Known rows, with every way that one mark hangs from another:
Q722[Q330[Q420 Q958]]:  2.39  0.83  1.15  3.29  0.75 -2.82 -1.24 -0.49  1.74  0.26  1.69  2.29  2.92  1.52  0.20  0.11  4.28 -3.62 -1.20  0.12 -2.87  0.68
Q958[Q117]: -1.37  0.65  0.62  0.18 -1.43  1.62  1.00 -1.26  0.69 -0.34 -0.55 -0.12 -0.77  0.17  0.39 -0.32 -1.77  1.46 -0.12  2.43  0.13 -2.62
Q958[Q330]:  0.87  1.03 -0.16  1.97 -0.14 -0.36  0.32  1.10 -0.04  1.59 -1.09  1.70 -1.29 -0.19  0.64  2.11  1.11 -0.97  1.27 -0.31  2.04 -0.87
Q722[Q117]: -0.32  0.40  1.74  0.48 -0.50  2.04  0.48 -0.53  0.88 -0.46  0.20 -0.16  2.69  0.07  0.72  0.57 -1.96  0.46 -0.65  3.13 -1.41 -0.99
Q722[Q117 Q330[Q420 Q958]]:  2.04  1.27  3.01  3.93  0.40 -1.07 -0.82 -0.92  2.60 -0.19  1.80  2.15  5.74  1.60  0.93  0.57  2.06 -3.17 -1.86  3.10 -3.95 -0.37
Q958[Q117 Q330[Q722]]: -0.90  1.15  0.57  3.58 -3.85  3.57  0.75  0.43  0.58  2.55  0.72  1.53 -3.37 -0.20  1.62  0.69 -0.33  0.77  0.26  4.15  2.84 -2.35
Q330[Q420 Q722]:  2.31 -1.60  0.70  2.77 -2.95 -0.57 -1.48  0.47 -1.28  0.34  3.05  1.08 -0.61  0.96  2.44 -1.54  0.74 -1.51 -4.55  2.90  0.12  0.40
Q894[Q117[Q420] Q330]: -0.02 -0.56 -2.43  0.10 -1.13 -1.15 -1.47  2.25  0.40  1.28 -4.02  4.19  3.91 -0.44 -1.79  1.75  0.55  4.10 -4.81  3.73  1.32 -0.27
Q330[Q420 Q958[Q117]]:  0.27 -0.69  2.00  2.10 -2.32 -1.04  0.87 -3.11  0.83 -1.28  2.69  1.54  1.92  2.44  1.42 -3.39  2.04 -1.18 -3.77  2.35 -2.28 -1.75
Q330[Q420 Q722[Q117]]:  1.93 -1.06  2.40  3.31 -3.47  1.43 -1.03 -0.03 -0.67  0.04  3.21  0.90  1.90  0.91  3.05 -1.06 -1.19 -0.90 -5.24  5.64 -0.87 -0.46
Q894[Q117]: -1.58  0.59  0.93 -0.28 -1.22  1.58 -0.60  0.64  1.68 -0.10  0.33  1.14  2.47 -0.66 -0.23 -1.49 -1.22  2.96 -2.00  3.30 -0.78 -1.84
Q958[Q117[Q894] Q330[Q420]]:  0.37  0.72  2.86  0.15 -2.69 -1.10  0.45 -0.51 -0.27  1.11  0.16  2.44 -2.27  1.84  2.82  2.84  0.40 -2.10 -1.06  2.40  0.93 -3.25
Q722[Q117[Q420 Q894] Q330]:  0.30  1.17  2.22 -2.58  1.09 -0.14 -0.57  1.29  0.61  2.23 -1.47  1.42  2.67  1.93 -0.07  4.74 -0.18 -1.43 -0.40  3.50 -1.49  0.00
Q958[Q117[Q722 Q894] Q330[Q420]]:  0.01 -0.05  3.86 -0.35 -2.89  0.52  0.94 -0.61  1.71  2.62  0.88  2.02 -3.85  0.44  4.01  4.42  0.64 -1.73 -3.12  4.12  3.46 -1.76
Q722[Q330[Q958]]:  0.01  1.85  0.64  2.41  1.18 -0.13 -0.44 -0.31  2.64  1.17  0.97  1.12  2.06  0.46 -1.39  0.42  3.71 -2.14  1.78 -0.16 -2.14  1.23
Q894[Q117 Q330[Q958]]: -1.87  0.69 -0.38  2.80 -2.16  1.22 -0.68 -0.16  3.38  0.46 -0.40  3.59  4.81 -1.01 -2.20 -0.68  2.97  3.27 -2.74  2.95 -1.06  0.86
Q894[Q330[Q420]]:  3.08 -0.92 -1.47  3.00 -1.06 -3.83 -1.99  0.78 -0.55 -0.43 -2.22  3.21  1.94 -0.08  0.06  3.21  1.48 -0.81 -3.33  0.20  0.34  0.72
Q722[Q330[Q420]]:  3.13  0.92  0.37  2.55  1.10 -3.38 -2.19  1.17  0.49  0.35 -0.43  2.09  1.66  0.35  0.69  2.66  1.16 -2.85 -0.75  0.44 -1.44 -0.60
Q894[Q117[Q420] Q330[Q722 Q958]]: -1.31 -0.80 -1.63  2.61 -3.82  1.66 -1.11  1.23  1.37  2.59  0.13  4.46  3.87  0.33 -1.62 -1.83  3.57  3.92 -6.26  5.65  0.77  2.12
Q958[Q117 Q330[Q420 Q722]]:  1.39  0.28  0.98  4.59 -4.35  0.82 -0.05  0.06 -0.78  1.72  1.52  2.52 -2.64  0.64  3.22  0.28  0.10 -0.73 -2.74  4.63  2.24 -2.99
Q722[Q117[Q420 Q894] Q330[Q958]]: -0.62  1.18  2.98 -1.66  0.76  0.37  0.32 -0.34  2.00  2.37  0.73  1.61  3.91  2.93 -0.56  2.14  2.70 -2.24 -0.70  3.11 -2.93  1.28
Q958[Q330[Q722]]:  0.62  0.76 -0.13  3.28 -2.37  2.17 -0.21  1.55 -0.18  2.89  1.18  1.63 -2.76 -0.32  1.31  1.06  1.32 -0.70  0.37  1.90  2.88  0.42
Q894[Q117[Q722[Q330[Q420]]]]:  0.52  0.52  2.46  1.24 -0.45  0.20 -1.90  1.59  4.10  1.85  0.74  2.35  2.16 -1.82  1.32  2.17  0.17  1.07 -4.60  5.37  0.69 -0.98

Rows:
-1.85 -0.86  0.31  1.59 -3.67  2.90  1.36 -1.85  0.28  1.95  2.75  1.00 -0.36  2.44  0.55 -4.24  2.29  1.40 -3.95  4.88  0.11  0.58 : Q330[Q722 Q958[Q117[Q420]]]
 0.95 -1.05  3.12  4.28 -3.87  2.19  0.02 -1.79  0.78  0.13  5.63  1.27  3.55  2.23  2.58 -3.73  2.07 -1.76 -5.55  5.18 -2.63  0.96 : Q330[Q420 Q722[Q117] Q958]
 0.55 -1.10  0.55  3.64 -2.67 -0.77  0.07 -2.08  2.96  0.67  0.06  2.99  1.40 -0.28  0.74  1.67  3.31  0.21 -5.54  3.42  1.02  1.08 : Q894[Q330[Q420 Q958[Q117[Q722]]]]
 0.98 -0.64 -0.32  4.37 -4.31  0.36 -3.05  2.05  0.92  0.80  0.19  4.22  3.02 -1.18  0.61  0.51  0.68  2.59 -6.50  5.77  0.64 -0.01 : Q894[Q117 Q330[Q420 Q722]]
-3.13 -0.77  2.00 -1.01 -4.26  3.59  1.50 -1.87  0.34  2.61  3.74  0.64 -1.38  3.30  0.57 -3.23  2.58  0.34 -3.28  4.72  0.00  1.25 : Q330[Q722 Q958[Q117[Q420 Q894]]]
-0.18 -1.25  3.00  1.91 -2.52  0.14  1.25 -3.28  2.60 -0.04  3.37  1.04  0.44  1.10  2.44 -1.91  2.41 -0.76 -5.45  3.96 -0.17 -0.35 : Q330[Q420 Q958[Q117[Q722]]]
-0.06 -0.31  1.86 -4.07  1.09 -0.36 -0.47  1.53  1.72  4.41 -0.71  0.96 -2.11  0.32  0.33  5.87  2.11 -1.30 -2.30  2.64  2.85  2.76 : Q117[Q420 Q722[Q330] Q894]
-0.98 -1.37 -0.38 -0.91 -2.81  0.43 -0.20  0.45 -0.34  3.26  0.47  2.80  0.02  2.50 -0.98  1.29  4.71 -0.20 -3.82  2.12  1.17  4.66 : Q117[Q420 Q894[Q330[Q722 Q958]]]
-0.01 -1.41 -1.10 -1.74 -2.50 -0.18 -1.13  2.01 -1.56  3.35 -1.27  2.53 -1.27  1.40 -0.57  3.56  2.19  0.41 -3.53  2.36  2.50  3.43 : Q117[Q420 Q894[Q330[Q722]]]
-0.90 -2.07  2.07 -5.49 -0.23  0.28  0.82  0.64  0.38  3.48  0.23  0.25 -2.72  1.01  1.31  3.23  1.41 -0.14 -4.11  2.39  3.36  2.63 : Q117[Q420 Q722 Q894]
-1.89 -1.10  3.07 -0.75 -3.36  4.06  1.28 -0.93  0.46  2.58  4.34  0.63  1.69  3.30  0.92 -2.43  2.57 -0.46 -4.04  5.13 -1.26  2.70 : Q330[Q722[Q117[Q420 Q894]] Q958]
-2.28  0.73  0.83 -0.90 -2.34  1.41  0.38 -0.71  1.14  0.84 -1.78  1.20 -1.04  0.11 -0.61  3.71 -0.46  1.21  0.12  2.43  0.50 -0.70 : Q958[Q117[Q894[Q330]]]
-1.52  0.09  3.46 -0.40 -3.30  4.94  0.08  0.23  0.67  1.71  3.41 -0.68 -0.19  0.69  1.44  0.42 -1.20 -0.13 -1.25  5.31 -0.43  1.20 : Q330[Q722[Q117[Q894]]]
 2.87 -0.28  0.48  4.40 -2.92 -0.77 -1.08  1.63 -1.30  2.15  1.77  2.74 -1.86  0.77  2.96  0.69  1.68 -2.36 -2.66  2.13  2.16 -0.32 : Q958[Q330[Q420 Q722]]
 1.77  0.50  1.01  2.85 -2.09 -1.59  0.31 -0.39 -0.31  0.38 -0.75  2.76 -1.14  0.66  2.83  1.36 -0.14 -1.26 -1.67  2.40  1.28 -4.25 : Q958[Q117 Q330[Q420]]
 1.09 -1.60  1.45  4.01 -3.48  0.16 -0.49 -1.28  0.09  0.43  5.59  1.37  0.83  2.29  1.81 -4.24  3.89 -2.13 -5.03  2.50 -1.16  1.86 : Q330[Q420 Q722 Q958]
-1.71  0.33  2.27 -3.57 -0.26  1.06  0.54  0.15  2.19  3.54 -1.22  0.71 -2.59  0.56  0.73  4.96  0.15  0.47 -2.17  4.90  2.43 -0.24 : Q958[Q117[Q420 Q722[Q330] Q894]]
-2.20  0.95  3.42 -1.11 -2.35  3.26  1.75 -0.36  2.71  3.61  0.24  0.78 -4.73 -0.84  2.25  4.58  0.37 -0.01 -0.10  3.92  4.04 -1.20 : Q958[Q117[Q722 Q894] Q330]
-1.05 -0.77 -1.87  3.35 -3.73  1.79  0.25 -0.80  0.87  2.24 -0.31  2.85  0.83  1.02 -1.12 -0.45  3.22  1.97 -4.06  4.39  1.25  1.99 : Q894[Q330[Q722 Q958[Q117[Q420]]]]
-1.55  1.38  1.63 -0.98  0.06 -0.11  0.55 -0.82  2.07  2.09  0.08  1.64  0.96  2.45 -1.02  1.13  3.01 -1.27  0.19  2.14 -1.69 -0.01 : Q722[Q330[Q958[Q117[Q420 Q894]]]]
-1.60 -0.44  0.18 -0.37 -1.31  0.35  1.77 -2.35  0.50  0.42  0.47  1.26  1.20  2.53 -0.27 -3.17  2.06  0.90 -2.74  2.29 -0.77 -0.86 : Q330[Q958[Q117[Q420]]]
-1.10  0.11  1.35 -0.39  0.28  1.05 -0.33  0.93  3.98  3.15  0.35  2.72  2.92 -0.30 -0.39  0.14  2.75  2.34 -4.78  5.49  0.99  0.87 : Q894[Q117[Q420 Q722[Q330[Q958]]]]
-3.79  0.03  4.10 -1.62 -2.24  3.97  2.33 -3.29  3.79  1.73  3.30 -0.57 -1.60  0.89  0.84 -0.59  2.37  0.16 -1.70  3.56  0.32  1.14 : Q330[Q958[Q117[Q722 Q894]]]
-0.41  0.09  1.39 -0.31 -2.68 -0.92 -0.45 -0.85  0.49  0.06 -1.34  2.08 -0.26  0.94  0.53  3.50 -0.01 -0.12 -2.20  2.68 -0.17 -1.28 : Q958[Q117[Q894[Q330[Q420]]]]
 0.07  0.06  4.28 -0.43 -0.23 -0.44 -0.57 -0.69  3.72  2.71  3.63  1.16 -0.51  0.81  1.46  3.47  4.68 -3.62 -2.60  2.13 -0.31  3.12 : Q117[Q722[Q330[Q420 Q958]] Q894]
 0.25 -1.13 -1.19 -3.20 -0.53 -2.31 -0.61  1.36 -1.35  2.22 -3.25  2.62 -0.06  1.59 -1.07  4.56  1.93  0.13 -2.28  0.24  1.59  2.36 : Q117[Q420 Q894[Q330]]
-0.70 -0.54  2.52 -4.04 -0.58  0.75  0.72 -0.13 -0.69  1.17 -0.50  0.52  1.98  2.52  0.85  1.81 -1.13 -0.11 -2.54  3.37 -0.76 -0.08 : Q722[Q117[Q420 Q894]]
-1.45 -0.68 -0.29 -1.35 -3.64  1.53  0.12  0.41 -0.65  2.72 -1.66  2.17 -1.78  1.42 -0.21  2.80  0.32  1.81 -3.22  4.61  2.07  0.36 : Q958[Q117[Q420 Q894[Q330[Q722]]]]
-0.62  0.59  3.99 -1.08 -1.25  0.60 -0.14 -0.63  3.13  2.01  0.90  0.58 -2.05 -0.25  2.14  4.73  0.17 -1.34 -2.02  4.71  0.84 -0.90 : Q958[Q117[Q722[Q330[Q420]] Q894]]
